Each row was made from one small tree. Brackets hold a mark, then the marks that hang from it, in the order of their numbers. Every link used is in the known rows. Write each row's tree.
Known rows:
[Z226 [Z590 [Z733 [Z539 Z564]]]]: [.07, .11, -.01, .72, -.02, .09, .07, -.16, -.02, .10, .20, -.13, .13, -.04, .09, .04, .06, .21, .01, -.12, .03, .13, -.03, -.07, -.28, .21]
[Z590 Z625 [Z733 Z539] Z871]: [-.05, -.06, -.17, .25, -.20, .08, -.16, .10, -.29, .11, .04, .19, .08, -.22, -.15, .05, -.02, -.01, -.07, .12, -.02, .16, -.06, .08, -.05, .13]
[Z288 [Z539 [Z733 [Z590 Z871]]]]: [.09, -.02, .06, -.28, .03, .06, -.05, .24, .19, -.07, -.10, .13, .10, -.02, -.10, -.05, -.03, .12, .02, -.14, .15, -.17, .08, -.22, .05, -.14]
[Z483 [Z590 Z226 Z625 Z733 Z871]]: [.19, .19, -.10, -.30, .06, -.17, -.08, -.03, -.14, -.06, -.04, -.02, -.10, -.10, -.05, -.08, -.08, .08, -.05, .01, -.08, .08, .00, .44, .23, .03]
[Z572 Z539]: [-.21, -.05, -.05, .03, .09, -.11, .09, -.38, .01, -.15, .07, .05, -.11, .22, -.07, .05, .06, -.15, -.13, .12, -.09, -.07, .06, -.27, .09, -.12]
[Z539 Z564 Z733]: [-.10, -.07, -.04, .08, .05, .10, .02, .06, .19, -.01, -.01, .08, .08, .18, .13, .08, .14, -.04, .01, .07, .05, -.13, .01, -.27, -.16, -.13]
[Z483 [Z590 Z226 Z625]]: [.01, -.01, -.09, -.42, .16, -.22, .08, -.07, .10, -.24, -.08, -.19, -.17, .11, .11, -.01, .03, -.07, .02, .22, -.28, .06, .09, .33, .18, -.04]
[Z590 Z226]: [-.02, -.20, .15, -.17, .13, -.25, .16, -.21, .03, -.01, -.02, -.15, -.16, .20, .20, .06, .07, -.23, -.08, .18, -.34, -.08, .04, -.04, -.01, -.14]
[Z288 [Z539 Z564 [Z733 Z590]]]: [-.10, .14, .08, -.14, .01, .20, -.01, .09, .30, -.12, .00, -.04, .12, .16, .14, -.11, .05, .13, .06, -.23, .27, -.12, .14, -.22, -.15, -.11]
[Z450 [Z590 Z625 Z733]]: [.15, .27, .07, .02, .04, -.04, -.10, .11, -.10, .06, .06, -.07, .04, -.05, -.04, -.09, -.15, .12, -.17, -.03, -.15, .17, .06, .35, .12, .15]
[Z590 Z625 [Z733 Z539]]: [-.14, -.04, -.15, .23, -.18, .02, -.13, -.01, -.22, .07, .10, -.03, .02, -.03, .00, .09, .04, -.17, -.09, .19, -.15, .13, .03, .12, -.15, .13]
[Z590 Z226 Z733 Z871]: [.15, -.02, .13, -.06, .04, -.16, .01, -.20, -.18, .17, .01, .02, -.07, -.01, .03, -.01, -.03, -.07, -.15, -.02, -.17, -.07, -.02, .05, .04, -.06]
[Z733 Z590]: [-.10, -.12, .09, -.14, .02, -.11, .10, .15, .04, .00, -.14, -.08, .05, .19, -.05, -.02, -.20, -.34, -.07, .00, -.03, -.26, .13, -.06, .10, -.12]
[Z733 Z539]: [-.13, -.31, -.06, .28, -.11, -.04, .08, .01, -.03, .00, -.03, -.01, .05, .10, .07, .17, .14, -.27, -.04, .35, -.25, .01, .07, -.22, -.17, -.01]
[Z288 [Z539 Z564 [Z733 [Z590 Z226]]]]: [.00, .13, .21, -.34, .12, .07, .06, -.15, .34, -.14, .04, -.19, -.05, .19, .30, -.11, .17, .13, .10, -.21, .15, -.08, .12, -.16, -.11, -.13]
[Z288 Z539]: [-.13, -.05, .06, .00, .02, -.06, .03, -.11, .06, -.13, .05, -.05, .06, .10, .14, -.06, .01, -.04, -.14, .02, -.19, .02, .20, -.09, -.12, -.08]
[Z539 Z564 [Z733 Z590]]: [-.09, .02, .06, -.10, .01, .13, .03, .19, .24, .01, -.09, .01, .09, .20, .03, .00, -.01, -.12, .08, -.11, .25, -.27, .04, -.25, -.05, -.14]
[Z450 [Z590 Z733]]: [.24, .19, .13, .18, .04, -.08, -.01, .03, -.07, .09, .02, -.11, .09, .07, .04, -.02, -.08, .03, -.22, -.01, -.18, .01, .08, .14, .05, .07]
[Z590 Z226 Z625 [Z733 Z539] Z871]: [.04, -.07, -.02, .02, -.10, -.04, -.07, -.12, -.25, .10, .06, .05, -.10, -.19, .01, .06, .08, -.01, -.03, .15, -.15, .20, -.09, .15, -.02, .10]
[Z733 [Z539 Z564] [Z590 Z226 Z625]]: [-.20, -.03, .07, -.15, -.07, .12, .07, -.06, .09, -.10, -.02, -.14, -.06, .03, .18, -.07, .08, -.10, .19, .00, .09, .09, -.01, .09, -.04, .01]
[Z226 Z590]: [.05, -.11, .05, .19, .21, -.20, .16, -.05, .09, -.01, .03, -.14, -.01, .04, -.04, .06, -.10, .05, -.05, -.04, -.25, -.04, .01, -.06, .00, -.02]
[Z226 [Z590 Z625 [Z733 Z539] Z871]]: [.15, .03, -.13, .39, -.01, -.01, -.06, .06, -.19, .09, .12, .06, .04, -.33, -.21, .05, -.08, .29, .00, -.07, -.05, .25, -.13, .13, -.02, .23]
[Z450 [Z590 Z226 Z625 [Z733 Z539]]]: [.22, .09, .12, .04, .02, -.07, -.03, -.13, -.08, .02, .11, -.22, -.12, -.06, .18, .05, .14, .13, -.04, .18, -.32, .30, -.02, .31, .00, .22]
[Z572 [Z539 Z564 [Z733 Z590]]]: [-.17, .15, -.04, -.09, .09, .13, .04, -.17, .28, -.15, .01, .06, -.03, .28, -.07, .00, .09, .00, .08, -.13, .37, -.21, .01, -.40, .06, -.15]

Which tree is each row?
[-.04, .18, -.10, .55, -.04, .14, -.03, -.11, -.07, .06, .22, -.10, .07, -.16, .03, -.02, .00, .29, .05, -.16, .07, .27, -.06, .14, -.20, .25]
[Z226 [Z590 Z625 [Z733 [Z539 Z564]]]]
[.04, .05, .05, -.21, .02, -.13, -.08, -.15, -.24, .09, .03, .05, -.12, -.13, -.03, -.05, -.10, -.01, -.12, -.05, -.13, .09, -.07, .28, .10, -.02]
[Z590 Z226 Z625 Z733 Z871]
[-.18, .07, -.10, .09, .11, .10, .02, -.31, .21, -.15, .12, .12, -.08, .26, .03, .08, .24, .09, .01, .01, .19, -.06, -.03, -.43, -.05, -.13]
[Z572 [Z539 Z564 Z733]]
[-.20, -.09, .02, .25, -.16, .18, .09, .08, .09, -.01, -.06, -.01, .16, .13, .09, -.02, .03, -.23, .10, .03, .20, -.09, .06, -.19, -.13, -.01]
[Z733 [Z539 Z564] Z590]
[.06, .18, -.01, .18, .12, -.16, -.02, -.04, -.13, .07, .13, -.14, -.03, -.09, -.10, -.03, -.19, .18, -.10, -.19, -.16, .13, .00, .29, .02, .14]
[Z226 [Z590 Z625 Z733]]
[.00, -.08, -.05, -.42, .03, .02, -.10, .43, .08, .00, -.18, .20, .00, -.08, -.26, .00, -.16, -.02, .08, -.07, .15, -.17, -.05, -.02, .22, -.13]
[Z539 [Z733 [Z590 Z625 Z871]]]
[.07, -.03, -.07, .04, .16, -.10, .04, .12, -.03, -.01, .00, .12, .01, -.27, -.24, -.04, -.23, .29, .02, -.15, -.09, .12, -.12, .13, .18, .01]
[Z226 [Z590 Z625 Z871]]
[-.11, .08, .01, .03, .04, .17, -.02, -.06, .24, -.11, .10, .03, .10, .11, .23, -.03, .21, .18, .00, -.07, .10, .01, .12, -.27, -.26, -.09]
[Z288 [Z539 Z564 Z733]]
[-.12, .12, -.16, .40, -.25, .28, -.16, .03, -.23, .12, .10, .26, .17, -.25, -.05, -.07, .01, .09, -.01, -.04, .22, .21, -.08, .07, -.12, .14]
[Z590 Z625 [Z733 [Z539 Z564]] Z871]
[.24, .09, .03, .33, .12, -.14, .02, .00, -.14, .15, .06, .03, .07, -.16, -.19, -.01, -.20, .23, -.13, -.25, -.07, -.04, -.07, .03, .04, .05]
[Z226 [Z590 Z733 Z871]]
[.21, .11, -.01, -.13, .11, -.24, .06, -.18, -.03, -.07, -.01, -.28, -.12, .23, .16, .01, .04, -.14, -.12, .14, -.24, -.08, .14, .24, .04, .04]
[Z483 [Z590 Z226 Z733]]
[.14, -.06, -.03, .56, .03, -.12, .06, -.11, -.08, .10, .14, -.18, .03, .00, -.02, .16, .03, .09, -.07, .04, -.21, .08, -.01, -.05, -.22, .19]
[Z226 [Z590 [Z733 Z539]]]
[.08, -.10, .07, -.64, .14, -.11, -.01, .21, .12, -.04, -.16, .04, -.17, -.04, -.11, .02, -.06, .00, .12, -.02, .02, -.12, -.10, .05, .23, -.15]
[Z539 [Z733 [Z590 Z226 Z625 Z871]]]
[.14, .15, -.06, .17, .11, -.10, -.06, .05, -.19, .12, .08, .06, .02, -.28, -.26, -.07, -.25, .31, -.08, -.28, -.03, .12, -.09, .26, .13, .12]
[Z226 [Z590 Z625 Z733 Z871]]
[.09, .06, -.16, -.05, -.05, -.12, -.04, -.13, -.09, -.13, .04, -.26, -.15, .05, .14, .08, .18, -.05, .01, .32, -.23, .18, .07, .34, -.03, .18]
[Z483 [Z590 Z226 Z625 [Z733 Z539]]]
[-.05, .07, .07, -.21, .05, -.18, -.03, -.23, -.17, .06, .09, -.15, -.17, .06, .11, -.02, -.02, -.14, -.13, .02, -.25, .07, .02, .31, .01, .03]
[Z590 Z226 Z625 Z733]
[-.26, .22, -.12, -.27, .08, .17, -.05, -.11, .22, -.19, .05, .11, -.10, .17, -.13, -.05, .06, .08, .11, -.18, .39, -.07, -.05, -.18, .14, -.11]
[Z572 [Z539 Z564 [Z733 [Z590 Z625]]]]
[.08, -.27, .14, -.13, -.01, -.09, .14, .02, .02, .01, -.16, .01, -.06, -.03, .01, .07, .04, -.19, .08, .13, -.08, -.08, -.02, -.16, .06, -.09]
[Z733 Z539 [Z590 Z226 Z871]]
[.01, .13, .07, -.13, -.01, .26, -.04, .17, .24, -.08, -.05, .18, .18, -.03, .02, -.16, -.02, .25, .09, -.30, .39, -.13, .06, -.24, -.02, -.14]
[Z288 [Z539 Z564 [Z733 [Z590 Z871]]]]
[-.02, .02, -.08, .56, -.23, .24, -.07, -.02, -.19, .16, .06, .22, .21, -.13, .01, -.01, .07, .02, -.03, -.01, .21, .06, -.05, -.15, -.19, .08]
[Z590 [Z733 [Z539 Z564]] Z871]
[.07, -.18, .18, -.46, .16, -.19, .12, .04, .23, -.03, -.13, -.19, -.18, .28, .08, .12, .07, -.20, .06, .06, -.14, -.28, .03, -.15, .04, -.18]
[Z539 [Z733 [Z590 Z226]]]
[-.19, .09, -.04, -.26, .01, .17, -.07, .27, .18, -.06, -.07, .05, .06, .09, -.03, -.05, -.08, -.03, .14, -.13, .26, -.12, -.01, -.01, .03, -.08]
[Z539 Z564 [Z733 [Z590 Z625]]]
[.29, -.03, -.12, .10, -.04, -.12, .03, -.09, -.09, -.04, -.05, -.06, -.04, -.02, .06, .08, .15, .01, -.02, .27, -.14, .04, .02, .11, .02, .10]
[Z483 [Z590 Z226 [Z733 Z539] Z871]]
[-.23, -.17, -.06, -.06, -.13, .03, .00, .23, -.01, -.06, -.10, -.04, .03, .00, -.06, .04, -.07, -.26, .07, .15, -.03, .00, .04, .04, .02, .03]
[Z733 Z539 [Z590 Z625]]
[.11, .22, -.24, -.09, -.04, -.05, -.15, .18, -.19, -.06, -.06, .10, .08, -.15, -.21, -.09, -.19, .05, -.11, .00, .05, .05, .04, .38, .22, .08]
[Z483 [Z590 Z625 Z733 Z871]]
[-.04, .02, .06, .35, -.09, .06, .05, -.38, -.07, .09, .15, -.14, -.02, .12, .32, .04, .24, -.11, -.03, .09, -.07, .08, .02, -.05, -.28, .07]
[Z590 Z226 [Z733 [Z539 Z564]]]
[-.11, .06, .10, -.49, .11, .05, .02, .04, .25, -.07, -.04, -.11, -.13, .14, .13, -.06, .04, -.01, .16, -.13, .12, -.07, -.03, .04, .02, -.09]
[Z539 Z564 [Z733 [Z590 Z226 Z625]]]
[-.12, -.11, .16, .04, -.04, .07, .17, -.16, .13, -.04, -.05, -.15, -.01, .17, .24, -.01, .13, -.21, .14, .05, .06, -.06, .03, -.14, -.11, -.05]
[Z733 [Z539 Z564] [Z590 Z226]]
[.06, -.13, -.08, .40, -.19, .03, -.05, .04, -.23, .16, .02, .16, .13, -.09, -.09, .11, .03, -.11, -.12, .16, -.04, .00, -.01, -.13, -.13, .08]
[Z590 [Z733 Z539] Z871]
[-.29, -.01, -.06, .09, -.17, .23, -.01, .14, .03, -.06, -.04, .03, .13, -.03, .02, -.08, -.03, -.13, .15, -.01, .22, .06, .02, .02, -.05, .03]
[Z733 [Z539 Z564] [Z590 Z625]]
[.15, -.16, .06, .19, -.08, -.08, .02, -.21, -.19, .14, .03, .02, -.05, -.05, .08, .11, .14, -.08, -.07, .19, -.17, .04, -.04, -.06, -.10, .04]
[Z590 Z226 [Z733 Z539] Z871]
[-.02, -.21, .04, -.28, -.03, -.04, .04, .08, -.04, -.04, -.13, .01, -.10, -.14, -.06, -.01, -.03, -.08, .14, .11, -.04, .04, -.07, .07, .13, -.02]
[Z733 Z539 [Z590 Z226 Z625 Z871]]
[-.08, .09, -.07, -.27, -.03, .22, -.10, .35, .11, -.02, -.13, .27, .10, -.11, -.17, -.11, -.14, .09, .15, -.22, .40, -.12, -.09, -.04, .13, -.11]
[Z539 Z564 [Z733 [Z590 Z625 Z871]]]
[-.04, .08, -.09, .00, -.07, -.02, -.16, .09, -.29, .11, .02, .20, .06, -.17, -.18, -.07, -.20, -.02, -.15, -.07, .02, .06, -.02, .21, .10, .02]
[Z590 Z625 Z733 Z871]
[-.01, .06, -.02, -.46, .03, .08, -.13, .30, .14, -.11, -.06, .15, .04, -.14, -.16, -.11, -.10, .23, .06, -.18, .19, -.03, .04, -.01, .10, -.09]
[Z288 [Z539 [Z733 [Z590 Z625 Z871]]]]
[-.04, -.09, .11, -.61, .16, -.15, .01, .12, .18, -.07, -.10, -.17, -.23, .16, .03, .06, .02, -.13, .09, .04, -.10, -.16, -.02, .08, .11, -.13]
[Z539 [Z733 [Z590 Z226 Z625]]]
[.05, -.17, .08, .20, -.05, -.14, .05, -.30, -.14, .09, .09, -.20, -.11, .13, .22, .16, .22, -.22, -.09, .26, -.31, .04, .03, -.04, -.22, .07]
[Z590 Z226 [Z733 Z539]]
[-.11, -.04, .00, -.31, -.03, .01, -.03, .30, -.06, .00, -.17, .16, .06, -.13, -.25, -.13, -.30, -.13, .02, -.11, .11, -.11, -.01, .12, .26, -.10]
[Z733 [Z590 Z625 Z871]]
[.07, .00, .07, .33, -.14, .12, .02, -.28, -.13, .13, .09, .09, .04, -.08, .17, .00, .18, .02, .01, .01, .05, .10, -.08, -.09, -.16, .05]
[Z590 Z226 [Z733 [Z539 Z564]] Z871]
[.10, -.02, .16, -.31, .09, .05, .07, .07, .22, .01, -.13, .08, -.04, .06, .05, -.03, .02, .05, .13, -.16, .22, -.22, -.09, -.19, .09, -.20]
[Z539 Z564 [Z733 [Z590 Z226 Z871]]]
[.34, .02, .03, .40, -.12, .05, -.04, .12, -.13, .12, -.01, .10, .16, -.16, -.07, .06, .02, .16, -.11, .14, -.07, .13, -.01, -.01, .02, .17]
[Z450 [Z590 [Z733 Z539] Z871]]
[-.14, -.19, .06, -.26, -.01, -.09, .10, .00, .03, -.09, -.08, -.18, -.14, .05, .09, .05, .05, -.22, .11, .19, -.16, .04, .02, .09, .02, -.01]
[Z733 Z539 [Z590 Z226 Z625]]
[-.08, -.10, -.01, .24, -.19, .25, .06, .18, .02, .03, -.12, .21, .23, -.08, -.05, -.07, -.06, -.09, .12, -.05, .32, -.08, -.02, -.23, -.03, -.05]
[Z733 [Z539 Z564] [Z590 Z871]]
[-.08, .04, -.14, -.42, .09, .02, -.08, .06, .10, -.15, -.06, .24, -.14, .00, -.36, .01, -.06, .10, .05, -.08, .28, -.11, -.10, -.19, .30, -.15]
[Z572 [Z539 [Z733 [Z590 Z625 Z871]]]]
[.26, -.06, -.05, .57, .00, -.05, .01, -.01, -.14, .14, .07, .02, .09, -.20, -.16, .11, -.03, .24, -.05, -.05, -.09, .09, -.10, -.08, -.10, .17]
[Z226 [Z590 [Z733 Z539] Z871]]
